What can hang from each mark
J_377: J_282 J_716 J_861
J_861: J_164
J_416: J_377
J_164: J_282 J_416 J_716 J_768
J_768: J_164 J_377 J_551
J_616: J_164 J_377 J_551
J_551: J_616 J_716 J_861

In the rows, zero is written as 128.
Known rows, with every way that one mark hangs from another
J_164(J_282 J_416(J_377(J_716 J_861))): [126 127 135 107 120  93 106 139 143 130 110 112 125 136 142 136 156 109
 101 143 113 124 115 142 152 167 161 135 144]
J_164(J_282 J_716 J_768(J_377(J_861))): [ 74 137 140 114 113  34 127 113 165 144 124 110 104 123 122 142 117 106
  86 108 125  54 104  89 145 108 193 119 104]
J_551(J_616(J_164) J_716 J_861): [ 78 141 144 130 178 113 189 102 120 108 118 159 137 130 124  99 144 146
 189 108 142 145 154 170 119  97  72 118 148]
J_861(J_164(J_416 J_716 J_768(J_551(J_616)))): [158 110 142 122 162 127 142 125 109 161 139 145 149 109 122 131 100 135
  84 121  96 156 118  79 121 153 116 145  96]
J_377(J_282 J_716 J_861(J_164(J_416))): [178 133 123 112 144 113  62 120 151  96 136 125 114 138 151 115 168  96
 122 140 130 159 133 129 135 169 134 142 151]
J_768(J_164(J_282 J_716) J_377(J_861)): [ 67 146 132 122 100  81 114 124 118 129 128 128 106 122 116 181 118  80
  99 111 176  84 114  98 132 143 170 112 143]
J_416(J_377(J_861)): [121 138 114 136 111 149 155 153 102 107 120  96 129 142 131 147 176 117
 109 131 154 144 135 155 132 116 125 108 138]
J_164(J_416 J_768): [149 119 121 124 137 134 142 136 145 140 124 123 137 131 128 121 146 153
  83 112 115 163 128 127 128 111 126 141  96]
J_551(J_616(J_164(J_416)) J_716 J_861): [ 89 136 151 127 180 104 172 107 126 120 111 159 144 128 124  99 132 157
 179 120 130 148 148 165 120 112  62 139 139]
J_861(J_164(J_282 J_416 J_716 J_768(J_377))): [170 110 142 117 124 101 115 122 159 177 137 142 139 110 124 163  89 137
  84 121 125  82 123  72 141 134 168 141 107]
J_616(J_377): [152 114 105 146 121 252 138 150 129 117 138 112 121 116 119 121 147 139
 115 120 124 148 139 129 121  89 115 116 136]
J_164(J_282 J_416 J_716): [ 95 119 132 121 124 119 110 133 170 152 122 119 136 127 116 122 129 113
  91 110 108 129 118  94 142 102 150 143 122]
J_416(J_377(J_716)): [117 136 113 116 137 189 168 152 107 109 118 128 130 141 148 147 178  87
 117 125 117 137 142 158 133 113 124 112 143]
J_416(J_377(J_282 J_861(J_164(J_716)))): [136 131 125 135 128 126 106 145 130 120 133 101 142 136 134 147 154 110
 123 141 162 144 143 122 131 147 140 119 132]
J_416(J_377(J_282 J_861)): [114 143 114 136 135 128 115 145 109 101 124  88 127 144 137 132 181 119
 124 136 160 137 142 159 130 131 134 115 139]
J_616(J_164(J_282 J_416) J_377(J_861) J_551): [191 109 117 149  93 121  61 141 202 138 125 102 112 130 111  98  68 170
 144 176 132 150  91 139 137 129 153 138 123]
J_377(J_282 J_716 J_861): [ 99 152 115 110 144 108  85 118 146  72 126 108  95 149 150  99 194  77
 130 123 126 137 128 152 133 128 144 122 150]
J_768(J_551): [128 140 103 136 114 194 152 137  57 113 134 123 117 134 124 130 155 106
 109 110 160 125 126 129 112  95 109 109 137]
J_616(J_164(J_716 J_768(J_377)) J_551(J_861)): [ 92 137 125 139  75  67 159 122 175 139 125 132 123 148 118 125  62 135
 171 142 130  83 109 133 123  73 136 123  85]
J_551(J_616(J_164(J_282 J_416) J_377) J_861): [126 109 146 145 123 133 120 120 142 144 117 143 134 103 114  98  83 190
 180 136  57 133 131 136 135 131 110 140 143]
J_551(J_616(J_164(J_416 J_768)) J_861): [115 122 142 135 139  73 165 112 131 135 110 151 141 125 122 101 106 180
 162 118  63 157 135 148 126 118  95 141 110]
J_861(J_164(J_416(J_377) J_768(J_551))): [218 108 127 131 121 159 146 147  78 163 132 139 156 120 134 163 115 154
  91 145 153 149 131 112 122 170 123 134 106]
J_164(J_282 J_416(J_377) J_768): [147 110 136 118 132  98 134 143 146 166 112 120 150 127 131 143 128 164
  85 129 108 133 123 129 145 150 168 138 103]

Rows
[ 90 130 133 127 116 110 135 153 143 138 112  96 140 134 124 140 145 103
  85 140 136 152 117 116 137 126 119 140 107] => J_164(J_416(J_377(J_861)) J_716)
[131 129 121 132 113 143 133 154  94 127 117 122 143 132 126 174 145 120
  96 137 171 195 132 142 123 180 116 132 132] => J_768(J_164(J_416(J_377(J_861))))
[ 92 126 139 130  83  30 135 109 142 158 108 145 131 126 120 112  77 127
 155 117 128 113 101  96 124 113 161 122 101] => J_616(J_164(J_282 J_716 J_768(J_551(J_861))))
[205 128 129 111 155 133 104 123 138 136 139 150 125 124 147 149 130 126
 107 128 120  89 140 114 132 150 139 146 120] => J_861(J_164(J_416 J_768(J_377(J_282 J_716))))
[ 96 133 130 136  82  65 161 119 127 142 110 144 133 129 121 112  91 122
 154 119 135 134 109 103 114  99 123 122  91] => J_616(J_164(J_716 J_768(J_551(J_861))))
[141 101 119 149  84 218  90 137 186 125 171 100 140 131 117 106  85 148
 178 166 114 145 130 125 118 125 130 128 122] => J_616(J_377(J_282) J_551(J_861(J_164(J_716))))
[109 144 118 117 120 141 150 145 117  96 116 112 116 144 146 140 184  83
 113 134 129 142 129 158 137 132 133 111 145] => J_416(J_377(J_716 J_861))
[ 89 138 123 138 180 128 157 127 129 121 113 143 132 125 117 109 128 120
 135  98  87 144 138 123 127  73 100 120 127] => J_551(J_616(J_164(J_716)))
[158 114 134 126 103  93  93 123 164 140 135 117 131 124 123 133 126 119
  97 128 139 154 119  92 140 139 155 135 137] => J_377(J_861(J_164(J_282 J_416 J_716)))
[ 96 122 156 129 200 107 142 101 162 125 124 146 138 111 126  76 109 183
 198 129 115 144 144 156 118 141 101 131 118] => J_551(J_616(J_164(J_768) J_377(J_282)) J_716 J_861)
[136 117 129 140 131 179 175 113  89 110 149 144 144 125 125 125 141 152
 161 108  83 157 163 144 123 116  91 114 158] => J_551(J_616 J_861(J_164))
[116 144 132 103 116  85  93 119 115 121 120 145  98 125 135 178 131  80
  99 130 152  93 111 124 140 185 160 133 158] => J_768(J_164(J_282 J_416) J_377(J_716 J_861))
[ 93 127 131 127 131 118 179 112  69 124 134 131 129 127 124 108 126 144
 130 110  88 129 124 138 115 130 112 118 112] => J_164(J_768(J_551(J_616 J_861)))
[137 147 123 133 121 120  95 122 122 113 144 112 108 129 131 153 142  95
 119 125 173  60 137 104 129 111 136 120 141] => J_768(J_377(J_282 J_861(J_164(J_716))))
[ 87 156 121 118  77 159 164 118  44 104 132 141  93 133 138 148 137  73
 149 126 136  24 121 138 119 110 107 114 151] => J_768(J_377(J_716) J_551(J_861))
[ 96 155 131 104 196 112 132 111  69 115 133 140  97 124 144 124 139 100
 114 116  88  40 120 134 125 143 138 125 119] => J_164(J_768(J_377(J_282 J_716) J_551(J_616)))
[ 88 135 151 124 162  83 147 101  81 138 115 158 134 123 123 100 109 146
 174 128 148 111 123 145 119 146  94 134 146] => J_768(J_551(J_616(J_164(J_282 J_416)) J_716 J_861))
[119 116 127 138  69 162 163 122 133 123 146 134 147 131 124 136 133 120
 152 113 128 155 148 108 120  97 109 118 137] => J_551(J_861(J_164(J_716)))
[210 106 122 130 120 170 108 132 132 147 141 140 145 124 128 144 130 151
 107 120 134 149 143 111 136 127 141 133 151] => J_861(J_164(J_282 J_416))
[166 126 102 137 143 193  74 143 194 105 134 122 108 140 134  87 100 125
 182 164 113 142 117 157 124 108 136 127 128] => J_616(J_164 J_377(J_282 J_716) J_551)
[144 118 133 144 129 153  87 129 199 130 135 122 135 137 122  80  82 174
 205 178 171 146 123 167 115 128  98 151 115] => J_616(J_164(J_416) J_377(J_282) J_551(J_716 J_861))
[201 104 122 126 125 140 132 121 145 146 143 142 140 123 132 142 128 155
 106 105 130 148 140 108 134 129 172 114 131] => J_861(J_164(J_282 J_768))
[177 120 130 139 165 178  83 129  76 125 149 114 119 105 123 110 116 149
 118 151 113 136 121 116 118 178 104 138 142] => J_768(J_551(J_616(J_377(J_282 J_861(J_164(J_416))))))
[128 147 119 129 143 159  97 137  88 127 132 139 122 126 127 176 133 118
 111 120 179  96 145 128 117 150 116 141 136] => J_768(J_164(J_416) J_377(J_282))
